Each row was made from one small tree. The marks that hang from a mark follow it in brackets, in alphabetical order. Every link used is in the known rows. Write each row's tree.
Known rows:
sidala(labe(bezuz) sules(gusinob)): 6, -4, 10, 9, 0, -4, 2, -8, 3, -7, 19, 7, -17, 4, 3
bezuz(labe(sidala)): -12, -1, 18, 6, 0, 5, 9, -6, 0, 1, 10, -8, -3, 1, 3
bekob(labe(bezuz gusinob sidala) sules): 2, -2, 15, 0, -14, 5, 9, -1, 1, 3, 4, 8, -3, -2, 4
sidala(labe(bekob bezuz) sules(gusinob)): 14, -9, 11, 5, -2, -2, 1, -6, 6, -11, 22, 10, -16, 12, 5
bezuz(labe(bekob)): -10, -7, 20, 6, -3, 3, 7, -4, 9, -4, 17, 0, -7, 10, -5
labe(sidala(sules)): 7, 0, 7, 2, -3, 1, 11, -9, 5, -2, 11, -2, -1, 4, 15
sules(bekob sidala(labe(gusinob))): 11, -1, 12, 1, 2, 0, -19, -5, 0, -7, 12, -1, -35, -6, 20
bekob(labe(bezuz gusinob) sules(sidala)): -2, 0, 12, 0, -15, 2, 4, -2, 2, 5, 7, 12, -14, -4, 8
labe(bekob): 0, -5, 10, 7, -5, 1, 5, -4, 13, -8, 15, 3, -1, 11, 2
sidala(labe(bezuz)): -6, -2, 13, 15, -2, 0, -1, -2, 4, -9, 14, 6, -3, 1, 15
labe(bekob bezuz gusinob sidala(sules)): 22, -7, 11, -3, -7, 1, 16, -3, 13, -8, 12, 7, 2, 10, 4
sidala(labe(bekob bezuz gusinob)): 10, -8, 16, 7, -4, -1, -1, -1, 7, -13, 13, 11, -10, 10, 5
sidala(labe sules): 6, -3, 12, 6, -3, -2, -1, -9, 2, -6, 17, 7, -17, 8, 19
bekob(labe(bezuz gusinob sidala)): -1, -3, 12, 3, -10, 3, 4, 1, 0, -1, 6, 3, 3, 0, 12
sidala(labe(bekob) sules): 13, -8, 14, 2, -4, 0, -2, -7, 6, -10, 20, 9, -17, 16, 19

Write each row's tree:
7, -7, 12, 6, -7, -2, 11, -1, 17, -10, 12, 9, 2, 9, -10
labe(bekob bezuz gusinob)
0, -3, 10, 0, -9, 4, 2, -4, -2, 2, 12, 1, -3, 5, 26
bekob(labe(sidala(sules)))
-8, 2, 10, 1, -14, 4, -1, -5, -2, 6, 9, 6, -17, -2, 19
bekob(labe sules(sidala))
3, -3, 14, 11, -2, -3, 0, -3, 4, -8, 10, 9, -10, 2, 4
sidala(labe(bezuz gusinob))
-10, -3, 11, 8, -9, 6, 4, 2, 1, -2, 9, 0, 10, -1, 23
bekob(labe(bezuz sidala))
4, -5, 14, 2, -5, 5, -5, 3, 6, -4, 11, -1, -6, -7, 12
sules(bekob(labe(bezuz gusinob sidala)))
1, -5, 14, 3, -6, 2, -9, -1, 7, -3, 13, 1, -18, -3, 3
sules(bekob(labe(gusinob)))
-9, -2, 10, 8, -11, 1, 7, -3, 3, 4, 12, 9, -9, -3, -10
bekob(labe(bezuz) sules(gusinob))
-3, -8, 22, 1, -4, 1, 8, -5, 8, -3, 13, 3, -14, 11, -16
bezuz(labe(bekob gusinob))
20, -5, 16, 0, 0, -2, -9, -8, 6, -7, 17, 7, -31, 3, 9
sidala(labe(gusinob) sules(bekob))
-8, 1, 7, 4, -11, 2, 2, -3, -1, 6, 11, 6, -16, -7, 4
bekob(labe(bezuz) sules(gusinob sidala))
-6, -3, 19, 0, -7, 5, 7, -6, 6, 1, 14, 2, -19, 6, -1
bezuz(labe(bekob(sules(sidala))))
13, -6, 11, 1, -5, 2, 12, -1, 11, -9, 8, 3, 6, 7, 1
labe(bekob bezuz gusinob sidala)
